Known rows, with every way that one mark hangs from another
natu(firem pedulu rogidab sositis(rada)): [  9  -8  57  41  -4 -16   1 -32  15   0  31   7   2  12  -2   7 -14  -8
  -4   3   5]
nesam(natu(firem rogidab)): [ 23  -3  -5 -16  -9   7   1  -7   8  -6   7   2   3 -11   6  17   0  -2
 -21 -48  -2]
sositis(natu(firem nesam pedulu rogidab)): [ 11  -8  88  17  -4 -21   6  -2   9  -4   2 -15   4  -1  -1   4 -11  33
  14 -73  -8]
natu(pedulu rogidab sositis): [  7   2   7  44   1  -6  -6 -14  -8   1  19  -2  -4   9   4   4   4 -19
  -6 -12  17]
sositis(natu(nesam pedulu) rada): [ -9  -3  57  21   4 -12  -5  15   7   2   6 -20   3   7  -5 -14  -8  33
   1 -28  -8]
nesam(natu(pedulu rogidab)): [ 17   5 -12   5  -3   9  -5  -2  -9 -17   9  -1  -6   2   6   6   4   4
 -29 -56   6]
ratos(rada): [  2  12 -56 -16  -2  22   3  26  -7   4   4 -15   3  10   4 -16  16   0
 -10   4   4]
firem(rada(lugif pedulu ratos)): [-16  11 -78 -44  -6  29  35 -10  -8  -7 -21  24  -4  -9   0  -9   8 -18
 -17  24  -4]
sositis(natu rada(lugif ratos)): [-19   2 -16 -29   4   6  15  22   7  28   6  -3   3  -4   6  10   0  23
  -2  65 -14]
ratos(rada(firem)): [  0   0 -74 -12   1  25 -15  32 -15  -3 -14 -14   1  10   0 -19  12  -3
  20   6   7]
sositis(natu rada): [-11  -2   3  14  -2   5  -1  15   6  28  12 -16   7  -8  -1 -10   3  15
  -5  24  -4]
nesam(natu): [  8   5 -56 -17  -2  24 -12  15  -9  -4   5  -9  -1  -6   5   4  17  -8
 -25 -17   6]
sositis(rada(lugif pedulu)): [-12  10 -14 -17   3   4   8  13  -3   8 -16  12  -2  -2  -4  -2   2 -20
 -20  64   0]
sositis(natu(rogidab)): [  2   1  -2  18  -5  -1   8   8  -2  30   3 -15   5 -14   5  -3   6  11
  -3 -16  -1]
sositis(natu(firem(rada(lugif)) rogidab)): [  2   4   4  -7  -1  -7  18 -10   4  18  -6   4   1 -14   3   4   1  18
  13  -1  -7]
ratos(rada(firem lugif)): [ -4   7 -69 -31  13  17 -19  45 -19  -2 -25  -8  -5  14   3  -4  15  -1
  28  41   7]
natu(pedulu rogidab sositis(rada)): [  1   2  23  47   1 -14  -3 -19   4   7  27   5  -2  13   1   0  -7  -9
 -13  13   8]
firem(rada): [ -2   6 -67   6  -8  29  10   0  -4   6  -6  -1   1  -8  -2 -20  15 -15
 -13 -21   8]
natu(firem sositis): [  4  -6   3  15  -5   6  -8 -12   2   6  16  -5   4   0   0   5  11 -32
  12  17  14]
sositis(natu(firem pedulu) rada(lugif)): [ -6  -9  66   6   4  -2  -4  10   5   5  13 -10  -1   6  -3   5  -4  27
  14  35  -2]

Rows
[  6  -9  32  31  -5   8 -10 -18  -4 -13  22  -5  -1  10  -3   1   8 -22
  11  -4  18] | natu(firem pedulu sositis)
[ -9   3  26 -35   7 -17   6   0  23   2   6  11   3  10   3  22 -12  -2
  11  54 -13] | natu(firem nesam sositis(rada(lugif ratos)))
[  0   0  -2 -16 -13   8  24 -22   6 -21 -23  11   4 -10 -11 -23  -2 -14
  -5 -52  -5] | natu(firem(rada(pedulu)) nesam)
[ -9   9 -69 -36   9  13  -6  28 -25 -14 -33   6  -7   8  -2 -15  12 -14
  19  49   5] | ratos(rada(firem lugif pedulu))
[ -4  11 -12  -1  17  -6 -29  -2  -9 -14  23   6 -12  17   4  10   6  -3
 -13  53  11] | nesam(natu(pedulu sositis(rada(lugif))))
[-14  -2 -59 -44   0  25   8  16 -19 -10 -37  17  -5  -7  -1   6   6 -28
  15  45   0] | rada(firem lugif pedulu ratos)
[-18 -14 -12   9  -4   3  -6   1  -8   8 -17  -1   3 -14 -12 -22  -4   0
  16  35  -5] | sositis(natu rada(firem pedulu))
[  5 -10 100  23  -2 -30   9  -5  22   2  10  -9   6   4  -3   0 -24  43
   5 -48 -16] | sositis(natu(firem nesam pedulu rogidab) rada)
[ -4  -2  39  18   3  -4  -6  19  -7  -5  -4 -25   0   3  -2 -12   5  23
  11 -49   0] | sositis(natu(nesam pedulu))
[ -5  -6 -54   3   8   3 -39  -5  -7  -6   7   4  -3   1  -1  -1   2 -16
   7  40   6] | nesam(natu(sositis(rada(firem))))
[-10  -7  26   6   1 -30   2   2   5   7 -30   3   4 -13  -8 -14 -21  16
  14 -15 -18] | sositis(natu(nesam rogidab) rada(firem pedulu))
[ 20  -2 -12   2 -10  14  11 -34   2 -30  10  11  -4  -2   0  -4  -2  12
 -20 -83   0] | nesam(natu(firem(rada) pedulu rogidab))
[ 11   9 -40   2   3  -9 -14 -14  -4   2  16   4  -2  -4  10  11   9 -14
 -20  -6   9] | nesam(natu(rogidab sositis))
[ 19  -8  46  23 -12   8  10  -5   4  -8   8  -2   1   2   0   8  -3  -4
  -5 -54   6] | natu(firem pedulu rogidab)
[-15   5   1  -5   9  -3  -5  27   1  31   2 -11   1  -4   2   3   5  15
   3  66  -4] | sositis(natu rada(lugif))
[ 11   5  34  23  -1  -6   1  13   1  -9  -9  -8  -1   9   1   4  -4   3
 -10 -77   3] | natu(nesam pedulu rogidab)
[  3   5   8   6  -7 -22  22 -53  10 -15  -8  23   1  -6  -5 -16  -9 -22
  -2 -38  -4] | natu(firem(rada(pedulu)) nesam rogidab sositis)
[-11  -2 -25 -43  -6  18  27  -9   4  10   1   4   2 -11   3   2   6  20
  17  16 -11] | sositis(natu(firem(rada(lugif ratos))))
[ -2  16 -23 -17  12 -26  -4 -23  -1  -1   6  26  -7  -1   6  10  -3 -15
 -31  66  -1] | nesam(natu(rogidab sositis(rada(lugif pedulu))))
[ -7  -3   6  17   6 -34  -7 -15   5  -3 -20  17   0  -1  -7  -6 -19 -20
  10  14  -5] | natu(nesam rogidab sositis(rada(firem pedulu)))
[ 18   0  -7  -2  -3  -8  -9 -27   6  -4  21   6   1  -4   8  15   3 -14
 -11 -15   5] | nesam(natu(firem rogidab sositis))
[  3  -3 -41  11   6 -13 -29 -15  -1   0   6  11  -2  -2   3   7  -8 -11
   1  21   2] | nesam(natu(rogidab sositis(rada(firem))))
[ 17   0  40  -4  -7 -10  10   8  17   2 -12  -4   7  -4   2  13  -8  -1
  -2 -60  -6] | natu(firem nesam rogidab)
[ 11  -6  56   6  -5   7  -2  11   5 -22  -4 -13   2  10  -4   3  -3   2
   6 -68   3] | natu(firem nesam pedulu)
[  2  -4  81  13   3 -20   4   0  10  12  13  -2  -1   4   1  14 -13  32
   8  18  -7] | sositis(natu(firem pedulu rogidab) rada(lugif))
[ -8  -1 -42 -18   4  18 -12  25 -25  -7 -41   7  -7  -7  -5   0  11 -34
  18  42  10] | rada(firem lugif pedulu)
[-11 -11  50 -21  -1   7  15   2  10   3  19  -1   1   7   1  14  -9  33
  11  39 -13] | sositis(natu(firem pedulu) rada(lugif ratos))
